Each row comes from the steps of one walk. Every step used is in the known rows, and no mark comes twice. Write the walk behind each row, first mark first.
Known rows
simo, boro, gogel: 0.526 -3.357 -1.945 1.164 -1.445 0.112 -0.524 -0.995 0.523 -3.931 -3.114 2.426 0.618 -0.808 5.405 0.690 -1.898 -0.797 0.355 -2.635 -0.890 -2.043 0.820 1.485 -1.976 -1.046 0.491 0.828 1.138 -0.379
boro, simo, vekuz: 2.408 -3.594 -0.742 -0.584 -1.582 0.540 -0.916 -3.400 1.438 -5.895 -0.865 -0.782 1.689 -0.380 3.863 -0.562 -2.765 -0.064 1.709 -1.169 -1.225 -2.843 1.150 5.029 -0.229 -1.535 0.526 -0.059 1.082 -1.257
boro, gogel, gogi, simo: 2.482 -4.405 -1.400 0.956 -1.163 0.347 0.846 -3.191 2.998 -6.588 -2.808 -0.592 1.547 -2.146 4.957 0.341 -3.550 -0.500 0.981 -3.015 -1.613 -2.568 0.991 4.071 0.787 -0.248 0.295 -2.318 0.822 -0.284
gogel, gogi, simo: 2.329 -3.475 -3.040 1.322 -1.029 2.145 0.971 -3.405 1.175 -6.215 -1.198 -1.279 -0.042 -1.714 3.122 0.273 -3.305 -0.555 -0.880 -1.120 -1.580 -2.155 0.269 4.516 1.226 -2.095 1.009 -2.443 2.402 -0.033
rikireb, ripeg: 1.950 -0.698 -2.791 0.673 -0.716 -0.395 -1.688 -0.328 -0.386 -3.573 -0.154 1.405 -2.749 -1.966 1.722 -0.075 -0.133 4.237 1.799 2.341 -2.319 0.645 0.790 0.169 -2.199 1.276 -0.077 -1.995 2.594 -0.791
rikireb, ripeg, fibu: 3.374 -0.290 -3.172 -0.077 -0.209 -0.168 -1.367 -1.247 -0.629 -2.859 -2.716 2.829 -3.408 -1.614 1.103 -0.780 -1.057 4.386 1.733 3.186 -2.351 1.198 0.706 -0.493 -3.233 1.371 1.233 -3.201 2.075 -0.466
gogi, boro, gogel: 1.578 -4.565 -2.604 0.436 -0.604 -1.450 -0.631 0.346 1.367 -2.834 -3.278 1.292 1.220 -1.096 4.314 -0.682 -2.603 -0.863 1.163 -2.380 -0.341 -2.369 0.484 2.988 -1.114 -1.017 0.674 -3.017 2.156 -0.290
simo, vekuz, gogi, boro, gogel, ripeg: 1.696 -4.610 -3.363 -0.520 -2.484 2.726 1.911 -2.453 1.477 -4.695 -3.348 -1.387 1.239 1.738 5.717 -2.548 -1.680 -2.216 1.513 -3.709 -2.639 -3.685 1.103 7.022 -0.642 -2.018 1.264 -1.340 2.090 -0.543
gogel, gogi: 2.288 -2.857 -2.546 2.517 -0.249 1.703 0.990 -2.491 -0.257 -4.014 -0.863 -0.424 -1.343 -2.638 2.323 0.443 -1.849 0.040 -1.673 -0.494 -1.715 -1.910 0.249 2.403 0.262 -1.937 0.135 -1.434 1.739 0.080
ripeg, gogel: 1.674 -1.637 -2.084 1.380 -0.633 -0.347 -1.955 0.604 -1.675 -4.120 -1.159 -0.553 -1.526 -2.730 0.289 0.648 -1.948 1.286 -3.083 -0.102 -1.357 1.990 -0.295 -2.568 -0.583 1.090 0.199 -0.362 0.523 -1.395
boro, vekuz: 3.404 -3.925 -0.025 0.615 0.194 -1.558 -0.815 0.692 0.830 -4.047 -1.050 0.084 0.635 -1.978 3.040 -0.832 -1.939 1.002 1.387 -0.924 -1.872 -1.243 0.388 2.421 -1.436 -1.059 -0.095 -1.284 0.509 -0.353
gogi, boro: 1.351 -3.501 -3.491 0.539 -0.399 -0.401 -0.892 0.677 -0.405 -2.003 -1.858 1.118 -0.214 -0.698 2.551 -0.730 -1.972 -0.642 -0.223 -0.455 -0.253 -1.676 -0.033 2.613 -1.085 -2.162 1.027 -2.968 3.145 -0.204
simo, vekuz, gogi, boro, gogel, ripeg, rikireb: 1.972 -4.893 -3.180 -0.542 -2.109 2.438 2.147 -2.609 1.389 -5.384 -3.641 -1.247 0.968 1.655 5.164 -2.705 -1.555 -1.450 2.305 -4.432 -2.677 -3.300 0.929 6.754 -1.642 -1.481 1.764 -1.802 2.358 0.077
vekuz, gogi, simo, boro, gogel: 1.997 -5.346 -3.853 0.143 -1.953 1.614 1.625 -3.046 2.103 -6.602 -3.906 0.240 2.261 1.348 6.337 -1.308 -3.209 -1.397 1.084 -4.448 -2.142 -2.157 0.778 3.983 0.525 -1.257 1.360 -0.916 2.288 0.109
simo, vekuz, gogi, boro, gogel: 1.631 -5.477 -3.756 -0.120 -2.146 2.012 1.836 -2.751 1.230 -5.036 -4.397 -0.606 1.840 1.641 6.483 -2.403 -2.970 -2.702 1.783 -4.590 -2.042 -3.260 1.383 5.603 -1.145 -2.113 1.106 -1.225 2.425 -0.080
simo, boro, gogel, ripeg: 0.656 -2.261 -1.509 0.600 -1.773 1.050 -0.236 -0.589 0.909 -3.603 -1.659 1.388 -0.091 -0.622 4.409 0.655 -0.285 -0.236 0.219 -1.302 -1.493 -2.664 0.380 3.263 -1.264 -0.953 0.570 0.544 0.992 -0.998
rikireb, ripeg, gogel, simo, vekuz: 2.389 -0.442 -4.483 0.386 -2.837 1.959 -1.197 -1.343 0.141 -6.404 -3.511 -1.220 -1.933 -2.150 2.212 -0.727 -2.863 3.636 -1.935 1.160 -2.958 1.335 1.260 0.803 -2.868 1.214 0.600 -1.076 2.106 -1.216
vekuz, gogi, simo, boro, gogel, ripeg: 2.016 -4.525 -3.487 -0.293 -2.277 2.352 1.613 -2.922 2.401 -6.335 -2.843 -0.579 1.727 1.387 5.424 -1.357 -1.930 -1.113 1.012 -3.401 -2.699 -2.483 0.480 5.433 1.024 -1.094 1.396 -1.007 2.210 -0.289
vekuz, gogi: 2.248 -3.751 -2.579 1.123 -0.112 1.071 1.271 -2.456 -0.219 -3.951 -1.654 -0.012 -0.199 -0.474 2.787 -1.398 -1.071 0.185 0.345 -1.532 -2.473 -0.670 0.535 1.241 0.616 -0.525 0.058 -1.134 1.848 -0.297
rikireb, ripeg, gogel, simo, vekuz, gogi, boro: 2.830 -2.441 -6.735 0.394 -3.155 2.438 0.192 -1.002 0.691 -6.353 -5.234 -1.427 -0.876 -0.447 3.677 -1.911 -3.615 2.413 -1.861 -0.824 -3.255 0.310 1.345 2.390 -2.906 0.208 1.299 -2.136 3.504 -0.504
vekuz, gogi, boro, gogel: 2.425 -5.837 -4.042 0.681 -0.804 -0.156 1.688 -1.224 1.534 -3.798 -4.334 0.409 1.708 0.439 5.199 -2.102 -2.406 -1.286 1.043 -4.078 -1.814 -2.400 0.572 3.513 -0.230 -0.894 0.810 -2.756 2.592 0.312

Write each row's walk
3.496 -2.703 -5.772 1.123 -2.748 1.382 -0.015 -0.125 0.992 -6.798 -5.064 -0.516 -0.547 -1.119 4.050 -1.237 -3.472 3.366 -2.014 -1.118 -3.752 0.529 0.982 1.337 -3.532 0.452 0.977 -0.704 2.581 -0.168 -> rikireb, ripeg, gogel, simo, boro, vekuz, gogi
2.312 -3.920 -4.346 -0.177 -2.527 4.526 2.166 -4.663 1.641 -6.247 -5.779 -1.925 1.748 -0.044 4.831 -2.770 -4.338 -1.552 -1.788 -1.933 -2.147 -3.022 1.627 6.664 -0.483 -3.211 1.288 -1.685 2.668 -0.401 -> gogel, simo, vekuz, gogi, boro
2.771 -4.973 -3.979 1.532 -1.668 2.208 1.304 -1.992 1.775 -6.802 -2.860 -0.499 1.053 -0.482 5.520 0.065 -4.418 -1.630 -0.937 -3.120 -1.665 -3.598 0.253 5.914 -0.459 -3.724 1.634 -1.117 2.572 0.757 -> gogel, gogi, simo, boro, vekuz
1.742 -1.619 -3.956 1.449 -2.092 2.410 -0.935 -1.106 -0.531 -5.697 -4.529 -0.818 -0.254 -2.444 2.088 0.262 -4.011 0.490 -5.781 -0.744 -1.400 0.612 0.322 -0.102 -1.464 -0.818 0.954 0.463 1.237 -1.064 -> ripeg, gogel, simo, boro
2.869 -4.329 -4.416 1.728 -2.101 1.340 -0.014 -0.150 0.559 -7.154 -3.483 -1.676 0.511 -1.338 3.990 0.391 -4.978 -0.903 -3.748 -3.491 -1.908 -0.785 -0.242 2.139 -1.128 -1.667 1.535 -0.403 1.523 0.138 -> ripeg, gogel, gogi, simo, boro, vekuz
2.109 -5.153 -4.793 0.981 -0.569 0.774 1.441 -0.787 0.108 -3.028 -3.060 0.252 0.516 0.598 3.814 -2.131 -2.080 -1.129 -0.032 -2.685 -1.826 -1.959 0.178 3.096 -0.236 -1.997 1.125 -2.571 3.388 0.326 -> vekuz, gogi, boro
2.638 -4.385 -3.066 -0.042 -0.990 1.387 1.120 -3.136 1.071 -5.988 -2.062 -0.935 1.051 0.425 3.527 -1.605 -2.531 -0.207 0.842 -2.083 -2.332 -0.902 0.386 3.319 1.603 -0.770 0.976 -2.089 2.233 -0.304 -> vekuz, gogi, simo
3.048 -4.282 -3.603 0.906 -1.871 2.966 1.635 -2.761 1.986 -6.251 -5.915 -0.281 2.052 -0.939 5.194 -1.676 -4.132 -0.554 -2.388 -2.282 -2.527 -2.880 1.124 5.174 -1.506 -3.336 0.984 -0.137 1.971 0.129 -> gogel, simo, boro, vekuz, gogi
2.122 -4.505 -1.608 0.500 -1.846 1.493 1.271 -4.152 3.015 -7.424 -3.333 -1.036 1.919 -1.295 5.989 -0.030 -3.946 -1.428 1.333 -3.888 -1.752 -3.244 1.327 5.430 0.362 -0.832 0.547 -1.631 0.813 -0.321 -> boro, gogel, gogi, simo, vekuz
1.884 -3.981 -2.313 1.071 -1.078 0.037 -0.543 0.703 0.120 -3.941 -2.568 1.877 0.588 -0.347 5.023 -0.083 -2.312 -0.685 0.031 -2.223 -1.382 -2.272 0.328 2.898 -2.864 -2.801 0.809 0.732 1.506 0.180 -> simo, boro, vekuz
2.711 -2.780 -3.452 1.285 -2.170 1.704 -0.699 -0.214 0.289 -6.221 -5.114 -1.070 0.643 -2.374 2.935 -0.246 -4.611 0.408 -5.113 -1.575 -1.815 0.166 0.340 0.829 -2.038 -1.189 0.969 0.370 0.887 -0.750 -> ripeg, gogel, simo, boro, vekuz
2.536 -4.595 -5.163 1.564 -2.245 1.550 0.057 -0.677 0.304 -5.885 -3.862 -2.067 0.466 -0.913 3.557 -0.235 -4.751 -1.399 -3.690 -3.379 -1.282 -1.772 0.022 3.194 -1.164 -2.127 1.457 -1.134 2.138 -0.261 -> ripeg, gogel, gogi, boro, simo, vekuz
2.147 -4.226 -4.745 2.218 -0.568 1.487 1.273 -1.056 0.084 -3.105 -2.417 -0.172 -0.629 -1.428 3.231 -0.170 -2.773 -1.444 -1.866 -1.588 -1.003 -3.016 -0.027 4.253 -0.526 -3.503 1.140 -2.941 3.415 0.599 -> gogel, gogi, boro
4.136 -5.957 -1.768 -0.189 -0.708 -0.430 0.966 -1.002 2.485 -6.530 -2.656 -1.060 2.449 0.140 4.792 -2.143 -3.382 -0.114 2.167 -3.348 -2.859 -1.912 0.458 4.829 0.013 -1.316 0.756 -2.078 1.323 0.190 -> boro, vekuz, gogi, simo
2.062 -0.535 -3.775 1.107 -1.399 -0.510 -2.334 1.015 -1.002 -4.434 -1.063 0.275 -2.990 -2.408 0.970 0.316 -0.996 4.522 -0.687 1.554 -2.619 2.530 0.365 -2.007 -2.691 2.412 0.179 -1.303 2.040 -1.094 -> rikireb, ripeg, gogel
3.957 -5.482 -1.436 0.757 -0.060 -0.902 1.142 -0.370 1.365 -4.705 -2.366 -0.406 1.417 -0.653 4.162 -2.030 -2.262 0.322 1.536 -2.898 -3.005 -1.583 0.539 3.235 -0.840 -1.120 0.044 -1.294 0.900 0.252 -> boro, vekuz, gogi
1.373 -1.932 -3.325 0.996 -1.864 3.506 0.270 -3.247 0.571 -5.102 -4.330 0.497 0.321 -1.929 3.332 -0.355 -3.418 0.026 -3.332 0.201 -1.168 -1.918 0.969 3.297 -1.240 -2.765 0.889 -0.134 2.108 -0.602 -> gogel, simo, boro
1.603 -3.712 -2.716 0.111 -1.657 2.912 1.426 -3.795 -0.262 -5.200 -2.343 -0.905 0.271 0.857 4.627 -1.908 -1.730 -1.378 0.978 -2.628 -2.574 -1.904 1.249 3.852 -0.450 -1.782 0.543 0.065 1.716 -0.582 -> simo, vekuz, gogi
2.671 -0.267 -4.199 0.980 -2.053 0.850 -1.596 -0.662 0.081 -5.737 -2.790 -0.688 -2.174 -3.088 1.048 -0.260 -2.421 4.608 -2.318 1.873 -2.792 1.977 0.813 -0.576 -2.350 1.906 0.276 -1.887 2.115 -1.137 -> rikireb, ripeg, gogel, simo
2.085 -2.876 -0.470 -0.240 -1.992 1.896 0.634 -4.576 2.856 -6.590 -4.858 -0.822 2.188 -2.236 4.969 -0.900 -3.660 -0.188 0.209 -1.853 -1.788 -2.329 2.061 4.439 -0.496 -0.339 -0.044 -0.955 0.010 -1.313 -> boro, gogel, simo, vekuz
1.937 -3.257 -5.002 1.906 -2.197 2.168 -0.161 -0.945 -0.215 -6.574 -3.169 -1.376 -0.396 -1.448 3.066 0.927 -4.289 -0.809 -4.481 -2.611 -1.620 -0.215 -0.281 1.088 -0.438 -1.331 1.493 -0.412 1.870 -0.165 -> ripeg, gogel, gogi, simo, boro
2.360 -5.013 -3.682 0.266 -1.188 0.589 1.721 -0.800 1.803 -3.440 -3.187 -0.486 1.105 0.576 4.370 -2.172 -1.214 -0.946 0.920 -3.113 -2.422 -2.843 0.252 4.956 0.275 -0.820 0.841 -2.857 2.536 -0.110 -> vekuz, gogi, boro, gogel, ripeg
1.630 -3.417 -1.998 -0.182 -1.107 -0.586 -0.451 0.778 1.773 -2.362 -1.862 0.163 0.549 -0.985 3.223 -0.734 -0.871 -0.368 0.936 -1.112 -1.038 -2.835 0.093 4.938 -0.535 -0.868 0.774 -3.236 2.184 -0.823 -> gogi, boro, gogel, ripeg
2.351 -4.841 -3.256 0.024 -0.778 -1.267 -1.232 -0.009 1.311 -3.302 -1.868 0.510 1.540 -0.368 3.185 -0.939 -3.090 -0.327 0.510 -1.121 -0.048 -2.925 0.010 4.774 -0.524 -2.260 1.263 -2.859 3.013 -0.374 -> gogi, boro, simo
1.045 -2.897 -1.943 -0.835 -2.271 1.378 -0.562 -1.693 2.344 -6.177 -1.775 0.204 1.325 0.123 4.849 0.297 -2.287 -0.671 1.042 -1.663 -1.171 -2.412 0.372 5.271 0.190 -1.149 1.430 -0.939 1.750 -0.843 -> gogi, simo, boro, gogel, ripeg
2.653 -5.523 -4.711 1.305 -1.635 1.856 1.347 -2.370 1.552 -5.021 -3.000 -1.108 1.220 -0.143 4.923 -0.799 -4.089 -2.128 -0.729 -3.022 -1.060 -4.901 0.623 7.438 -0.602 -4.208 1.462 -2.215 3.215 0.349 -> gogel, gogi, boro, simo, vekuz
2.136 -1.862 -6.318 1.645 -2.772 1.474 -0.721 -0.145 0.109 -6.477 -2.619 -0.216 -2.108 -1.102 3.418 0.468 -3.002 2.617 -1.766 -0.568 -2.685 0.581 0.423 0.907 -2.628 0.310 1.359 -1.162 3.227 -0.133 -> rikireb, ripeg, gogel, gogi, simo, boro
1.967 -5.009 -3.450 -0.542 -1.752 0.026 -0.686 -1.009 1.425 -4.209 -2.562 -0.089 1.988 0.731 4.594 -1.356 -3.574 -1.492 1.145 -2.136 -0.342 -3.799 0.616 6.528 -1.295 -3.272 1.579 -2.171 3.009 -0.488 -> gogi, boro, simo, vekuz
1.976 -0.444 0.203 -0.022 0.145 0.975 -0.656 -0.840 -0.367 -3.461 1.719 -0.637 -2.790 -2.169 -1.178 -0.356 1.962 3.281 0.898 1.675 -2.035 -0.438 -0.599 2.578 -0.820 0.789 0.809 -2.135 1.231 -0.819 -> gogel, ripeg, rikireb
1.098 -4.110 -3.073 2.160 -1.592 1.353 0.896 -1.882 0.978 -4.631 -3.688 1.741 0.490 -1.018 6.046 0.881 -2.590 -1.556 -0.737 -3.500 -1.251 -3.254 0.817 2.723 -1.656 -2.030 0.699 0.569 1.498 0.308 -> simo, boro, gogel, gogi
2.084 -4.299 -2.547 -0.397 -1.796 0.542 -0.744 -0.672 1.665 -6.291 -2.399 0.556 1.822 0.394 5.383 -0.195 -3.919 -0.924 0.914 -2.254 -1.177 -2.194 0.244 4.902 -0.997 -2.783 1.710 -0.813 2.135 -0.137 -> gogi, simo, boro, vekuz
